Known rows, with every step that occurs:
lakof, nadi, zama, zopu, kudalu, rizem, geze: [-0.05  0.02 -0.06 -0.11  0.06 -0.03 -0.04 -0.04 -0.04  0.02 -0.03  0.06
  0.04 -0.11 -0.10  0.08  0.06 -0.06  0.00  0.00  0.08 -0.01  0.00  0.12
 -0.18 -0.12]
beni, zopu, lakof, nadi, zama: [-0.05  0.03  0.07 -0.14 -0.05 -0.08 -0.07 -0.35 -0.09 -0.12  0.02 -0.01
 -0.07 -0.10  0.17  0.01  0.04 -0.03 -0.06 -0.06 -0.06 -0.10  0.02  0.13
  0.02 -0.11]
zama, nadi, lakof, zopu, kudalu: [-0.09 -0.06  0.13  0.03  0.03  0.00 -0.02  0.09  0.12 -0.04  0.04 -0.01
 -0.05  0.12 -0.26 -0.02  0.08 -0.05  0.08 -0.07  0.35  0.05  0.11 -0.10
  0.08  0.01]
lakof, zopu, zama, nadi, kudalu, rizem, geze: [ 0.12  0.00  0.04  0.00 -0.02  0.10  0.03  0.07  0.03  0.10 -0.06  0.02
  0.15 -0.01 -0.06 -0.04 -0.03  0.06  0.07 -0.01  0.23  0.19 -0.01  0.13
 -0.08 -0.03]
beni, nadi, kudalu, rizem: [ 0.17 -0.04 -0.07  0.10  0.00  0.06  0.10 -0.04 -0.04 -0.03 -0.01 -0.01
 -0.03  0.00  0.26 -0.06 -0.03  0.04 -0.22 -0.11 -0.22 -0.09 -0.07 -0.01
 -0.08  0.11]
geze, rizem: [-0.31  0.13 -0.23 -0.03 -0.01  0.16 -0.02  0.12 -0.05  0.18 -0.03 -0.01
 -0.05 -0.06  0.04  0.14 -0.03 -0.03 -0.02 -0.01 -0.71  0.07 -0.11 -0.08
  0.08  0.09]
nadi, zama, zopu: [-0.10 -0.01 -0.04 -0.04  0.06 -0.07 -0.05  0.01  0.07 -0.17 -0.02  0.06
  0.02 -0.03 -0.04  0.06  0.01  0.03  0.03  0.09 -0.38  0.03 -0.06 -0.03
  0.11 -0.05]
zopu, zama, nadi, lakof: [-0.01 -0.01  0.04 -0.04 -0.04 -0.07  0.01  0.07  0.07 -0.05  0.07 -0.05
 -0.01  0.15 -0.30  0.00  0.02  0.01  0.15  0.19  0.45  0.02  0.11 -0.06
  0.10 -0.03]
zama, nadi, lakof, zopu, kudalu, rizem: [-0.13 -0.05 -0.03  0.08  0.03  0.05  0.02  0.15  0.11 -0.04 -0.01  0.00
 -0.04  0.10 -0.19 -0.06  0.07 -0.03  0.08 -0.10  0.32 -0.01  0.09 -0.04
 -0.01  0.02]
nadi, lakof: [-0.15 -0.02 -0.06 -0.05 -0.08  0.06 -0.02  0.03  0.10 -0.06  0.03 -0.07
 -0.08  0.11  0.01  0.12  0.02  0.01  0.08  0.03  0.08 -0.08 -0.10 -0.13
  0.15  0.10]
zopu, zama: [ 0.15  0.00 -0.06 -0.01 -0.04  0.06  0.01  0.02 -0.07  0.02  0.03 -0.02
  0.05  0.04 -0.05  0.04 -0.08 -0.02 -0.02  0.21 -0.27  0.00 -0.01 -0.05
  0.04  0.07]
zopu, zama, nadi: [ 0.07  0.02  0.03  0.00 -0.01 -0.03  0.03  0.06 -0.01  0.06  0.04  0.02
  0.05  0.06 -0.26 -0.02 -0.02 -0.02  0.02  0.24  0.04  0.10  0.12 -0.05
  0.07 -0.01]
nadi, lakof, zopu, kudalu, rizem, geze: [-0.04 -0.06 -0.08  0.00 -0.09  0.18 -0.02  0.10  0.04  0.00 -0.04 -0.07
  0.03  0.03 -0.07  0.10  0.05 -0.04  0.00 -0.14  0.18 -0.05 -0.09  0.00
 -0.05  0.09]
lakof, nadi, zama, zopu, kudalu: [-0.02 -0.01  0.04 -0.09  0.15 -0.11 -0.05 -0.08 -0.02 -0.08  0.04  0.08
 -0.05 -0.04 -0.07  0.02  0.03 -0.08  0.04  0.02 -0.04 -0.03  0.06  0.02
 -0.08 -0.11]
nadi, kudalu: [ 0.15  0.02 -0.01 -0.03  0.01  0.09  0.05 -0.09  0.10  0.02 -0.02 -0.06
 -0.01  0.05  0.10  0.04 -0.15  0.13 -0.04  0.04 -0.14  0.03 -0.10 -0.06
  0.01  0.07]
zama, zopu, lakof, nadi, kudalu, rizem, geze: [-0.11  0.12  0.10  0.00 -0.02 -0.21 -0.03  0.04 -0.02  0.20 -0.06 -0.01
  0.00 -0.10  0.23 -0.02 -0.01  0.13  0.16 -0.03  0.57 -0.01 -0.03  0.13
 -0.09 -0.14]
geze, rizem, kudalu: [-0.17  0.19 -0.32 -0.03 -0.13  0.23  0.04  0.14 -0.03  0.21 -0.02 -0.05
  0.05 -0.10 -0.01  0.14 -0.05 -0.05  0.08  0.03 -0.91  0.07 -0.16 -0.08
  0.14  0.07]
zama, zopu, kudalu: [ 0.08  0.00  0.07  0.10  0.07 -0.09  0.01  0.09 -0.02  0.04  0.01 -0.01
  0.00  0.06 -0.20 -0.03 -0.02  0.03 -0.03  0.05 -0.20 -0.01  0.06 -0.10
  0.05  0.05]
zama, nadi, kudalu, rizem: [ 0.01  0.06 -0.07  0.05  0.03  0.05  0.10  0.04  0.15  0.06 -0.07  0.00
  0.01  0.06 -0.07 -0.06 -0.08  0.13  0.01  0.04  0.13  0.07  0.03  0.01
 -0.07 -0.01]
beni, zopu, kudalu, rizem: [ 0.18 -0.02 -0.11  0.06 -0.04  0.17  0.08 -0.17 -0.09 -0.06 -0.03 -0.10
  0.02  0.05 -0.10 -0.04 -0.03  0.01 -0.26 -0.08 -0.47 -0.13  0.04  0.07
 -0.08  0.13]
zopu, lakof, nadi, kudalu, rizem: [-0.04  0.10 -0.05  0.01 -0.02 -0.09  0.02 -0.05 -0.03  0.12 -0.04 -0.03
 -0.07 -0.09  0.39 -0.05 -0.12  0.08  0.03  0.00  0.31 -0.12 -0.02  0.07
 -0.17 -0.09]
zama, nadi, lakof: [-0.21  0.01  0.04 -0.03 -0.03 -0.04 -0.01  0.07  0.15 -0.01  0.03 -0.01
 -0.07  0.13 -0.23  0.05  0.08  0.01  0.12  0.06  0.40  0.03  0.04 -0.12
  0.17  0.01]

Rows:
[-0.12  0.11  0.04  0.07  0.06 -0.23 -0.01  0.07 -0.01  0.08 -0.03  0.00
 -0.06 -0.07  0.35 -0.12 -0.06  0.13  0.18 -0.03  0.42 -0.07  0.01  0.09
 -0.08 -0.12]	zama, zopu, lakof, nadi, kudalu, rizem
[-0.20 -0.07 -0.01 -0.03 -0.03  0.11 -0.08  0.08  0.09 -0.07  0.02 -0.01
 -0.05  0.07  0.17  0.09  0.05 -0.03  0.16 -0.12  0.01  0.00 -0.12 -0.09
  0.17  0.11]	nadi, lakof, zopu
[ 0.15 -0.08 -0.01  0.04  0.00 -0.08  0.02 -0.02 -0.11 -0.12 -0.01  0.04
  0.05 -0.10 -0.18  0.02  0.12 -0.06 -0.30 -0.04 -0.21 -0.06  0.01  0.03
 -0.10 -0.01]	beni, nadi, zama, zopu, kudalu, rizem, geze
[-0.10  0.03  0.00 -0.01  0.01 -0.22 -0.06  0.01  0.03 -0.17 -0.03  0.02
 -0.02 -0.09  0.04  0.01 -0.01  0.06  0.02  0.14 -0.14 -0.04 -0.01 -0.02
  0.09 -0.14]	nadi, zama, zopu, lakof
[ 0.20  0.05 -0.01 -0.03 -0.06  0.03  0.10  0.02  0.05  0.11 -0.05 -0.05
  0.12  0.03 -0.27 -0.01 -0.08  0.11 -0.01  0.17  0.42  0.12  0.04  0.10
 -0.13 -0.06]	zopu, zama, nadi, kudalu, rizem, geze
[ 0.15 -0.03  0.13  0.01  0.07  0.03  0.01  0.03  0.06  0.01  0.02  0.04
  0.07  0.05 -0.02 -0.10 -0.07  0.04  0.12  0.01  0.12  0.19  0.05  0.03
  0.03 -0.02]	lakof, zopu, zama, nadi, kudalu
[-0.12  0.06 -0.02 -0.12 -0.03 -0.13 -0.08 -0.14 -0.05 -0.02  0.00  0.04
 -0.07 -0.16  0.20  0.07 -0.02 -0.07 -0.01  0.10  0.03 -0.08 -0.01  0.01
 -0.04 -0.16]	zopu, lakof, nadi, zama
[ 0.23  0.02  0.02  0.00  0.00  0.04  0.10 -0.18  0.01 -0.10  0.00 -0.09
  0.06  0.12 -0.15 -0.15 -0.06  0.14 -0.03  0.01  0.14  0.03  0.09  0.18
 -0.05 -0.02]	beni, zopu, zama, nadi, kudalu, rizem
[-0.12 -0.03  0.02  0.01 -0.05  0.08  0.00  0.13  0.10  0.06 -0.04 -0.02
  0.03  0.05 -0.31  0.04  0.11 -0.04  0.04 -0.09  0.47  0.06  0.05  0.00
 -0.02  0.00]	zama, nadi, lakof, zopu, kudalu, rizem, geze
[-0.09  0.09  0.20  0.01  0.07 -0.28 -0.04  0.00  0.00  0.09  0.01  0.01
 -0.08 -0.04  0.27 -0.09 -0.04  0.12  0.20 -0.01  0.47 -0.01  0.03  0.02
  0.02 -0.14]	zama, zopu, lakof, nadi, kudalu
[ 0.09 -0.04 -0.02  0.00  0.09 -0.08 -0.01 -0.02  0.04 -0.20 -0.01  0.00
  0.02 -0.01 -0.24  0.02 -0.02  0.01 -0.09  0.10 -0.33 -0.02  0.04 -0.05
 -0.01 -0.06]	nadi, zama, zopu, kudalu
[ 0.07 -0.03 -0.10  0.06 -0.05  0.23  0.01  0.08 -0.07  0.14 -0.08  0.01
  0.11 -0.07 -0.04  0.07 -0.01 -0.06 -0.15 -0.10 -0.37  0.04 -0.08  0.03
 -0.11  0.12]	lakof, zopu, kudalu, rizem, geze
[-0.22  0.09  0.14  0.02  0.04 -0.28 -0.09  0.07 -0.07  0.14  0.03  0.07
 -0.07 -0.08  0.24 -0.05  0.04  0.01  0.19  0.03  0.24 -0.03  0.04 -0.02
  0.10 -0.10]	zama, zopu, lakof, nadi
[-0.19  0.01  0.01 -0.12  0.12 -0.10 -0.09 -0.05  0.01 -0.06  0.03  0.13
 -0.03 -0.06  0.11  0.05  0.06 -0.06  0.15  0.02 -0.09  0.02 -0.03  0.03
  0.03 -0.10]	lakof, nadi, zama, zopu
[ 0.05 -0.03  0.12 -0.07 -0.06 -0.02  0.01 -0.16  0.02 -0.15  0.08 -0.09
 -0.01  0.17 -0.30 -0.06  0.07  0.03  0.07  0.03  0.33  0.01  0.12  0.06
  0.15  0.00]	beni, zopu, zama, nadi, lakof
[ 0.07 -0.06 -0.01  0.02  0.00  0.12 -0.05  0.08 -0.07  0.01  0.03  0.05
  0.08 -0.01  0.15  0.00 -0.04 -0.06  0.07  0.03 -0.37  0.09 -0.06 -0.01
  0.09  0.09]	lakof, zopu, zama
[ 0.21 -0.06  0.10  0.04  0.01  0.00  0.06 -0.13 -0.03 -0.02  0.05 -0.01
 -0.04  0.02  0.17 -0.02 -0.02  0.03 -0.22 -0.08 -0.18 -0.02 -0.07 -0.08
  0.02  0.11]	beni, nadi, kudalu
[ 0.05 -0.13  0.02  0.06 -0.09  0.09 -0.01  0.04 -0.09 -0.03  0.02 -0.02
 -0.01 -0.01  0.00  0.04  0.16 -0.12 -0.19 -0.23  0.13 -0.10 -0.06 -0.02
 -0.03  0.13]	beni, nadi, lakof, zopu, kudalu, rizem, geze
[ 0.11 -0.02 -0.01  0.07  0.06  0.07  0.05  0.11  0.04 -0.02 -0.03  0.03
  0.09  0.03  0.06 -0.13 -0.08  0.06  0.11 -0.01  0.10  0.12  0.04  0.10
 -0.07 -0.01]	lakof, zopu, zama, nadi, kudalu, rizem
[-0.12  0.00 -0.08 -0.17  0.05  0.04 -0.07 -0.14 -0.01 -0.04  0.03  0.10
 -0.04 -0.09  0.12  0.13  0.01 -0.11  0.02  0.05 -0.23 -0.01 -0.07  0.00
 -0.03 -0.05]	lakof, nadi, zama
[ 0.01  0.09  0.10 -0.05 -0.01 -0.13 -0.01 -0.14 -0.02  0.12  0.00 -0.04
 -0.09 -0.08  0.30 -0.01 -0.11  0.05  0.04  0.03  0.35 -0.06 -0.01  0.00
 -0.07 -0.10]	zopu, lakof, nadi, kudalu
[-0.07  0.05  0.12 -0.07 -0.07 -0.08 -0.06 -0.28 -0.13  0.05  0.03 -0.02
 -0.07 -0.07  0.22 -0.02  0.04 -0.02 -0.03 -0.09  0.01 -0.08  0.02  0.09
  0.07 -0.02]	beni, zopu, lakof, nadi
[ 0.19  0.04 -0.05  0.04  0.02  0.00  0.12  0.05  0.06  0.00 -0.02 -0.04
  0.06  0.08 -0.15 -0.10 -0.12  0.11  0.04  0.17  0.23  0.05  0.09  0.06
 -0.11 -0.05]	zopu, zama, nadi, kudalu, rizem
[ 0.16  0.02 -0.17  0.03 -0.11  0.17  0.08  0.02 -0.06  0.17 -0.08 -0.07
  0.08 -0.04 -0.24  0.12 -0.04 -0.03 -0.25  0.06 -0.25 -0.05 -0.03 -0.01
 -0.17  0.10]	zopu, kudalu, rizem, geze
[ 0.01 -0.09  0.06  0.02  0.05 -0.14 -0.04 -0.03 -0.06 -0.20  0.05  0.10
 -0.02 -0.05  0.05  0.00  0.13 -0.06 -0.14 -0.02 -0.38 -0.02 -0.02 -0.06
  0.12  0.00]	beni, nadi, zama, zopu
[ 0.07 -0.16  0.12  0.08  0.00  0.01 -0.03 -0.01 -0.07 -0.12  0.09 -0.01
 -0.09  0.05  0.04 -0.02  0.13 -0.14 -0.14 -0.22  0.03 -0.11  0.00 -0.12
  0.07  0.13]	beni, nadi, lakof, zopu, kudalu
[ 0.01 -0.04  0.09  0.03  0.04  0.04 -0.03  0.11 -0.02  0.05  0.03  0.10
  0.08  0.01 -0.05 -0.06  0.02 -0.06  0.11  0.05 -0.09  0.17  0.05 -0.01
  0.10  0.02]	lakof, zopu, zama, nadi
[ 0.06 -0.05 -0.14  0.13  0.03  0.21  0.02  0.11 -0.06  0.03 -0.05  0.02
  0.05 -0.03  0.10 -0.03 -0.05 -0.07 -0.11 -0.11 -0.51 -0.02 -0.03 -0.02
 -0.10  0.13]	lakof, zopu, kudalu, rizem
[ 0.04 -0.16 -0.03  0.13 -0.01  0.07  0.01  0.07 -0.08 -0.13  0.05 -0.02
 -0.07  0.04  0.13 -0.05  0.12 -0.12 -0.16 -0.25 -0.03 -0.17 -0.01 -0.06
 -0.02  0.14]	beni, nadi, lakof, zopu, kudalu, rizem
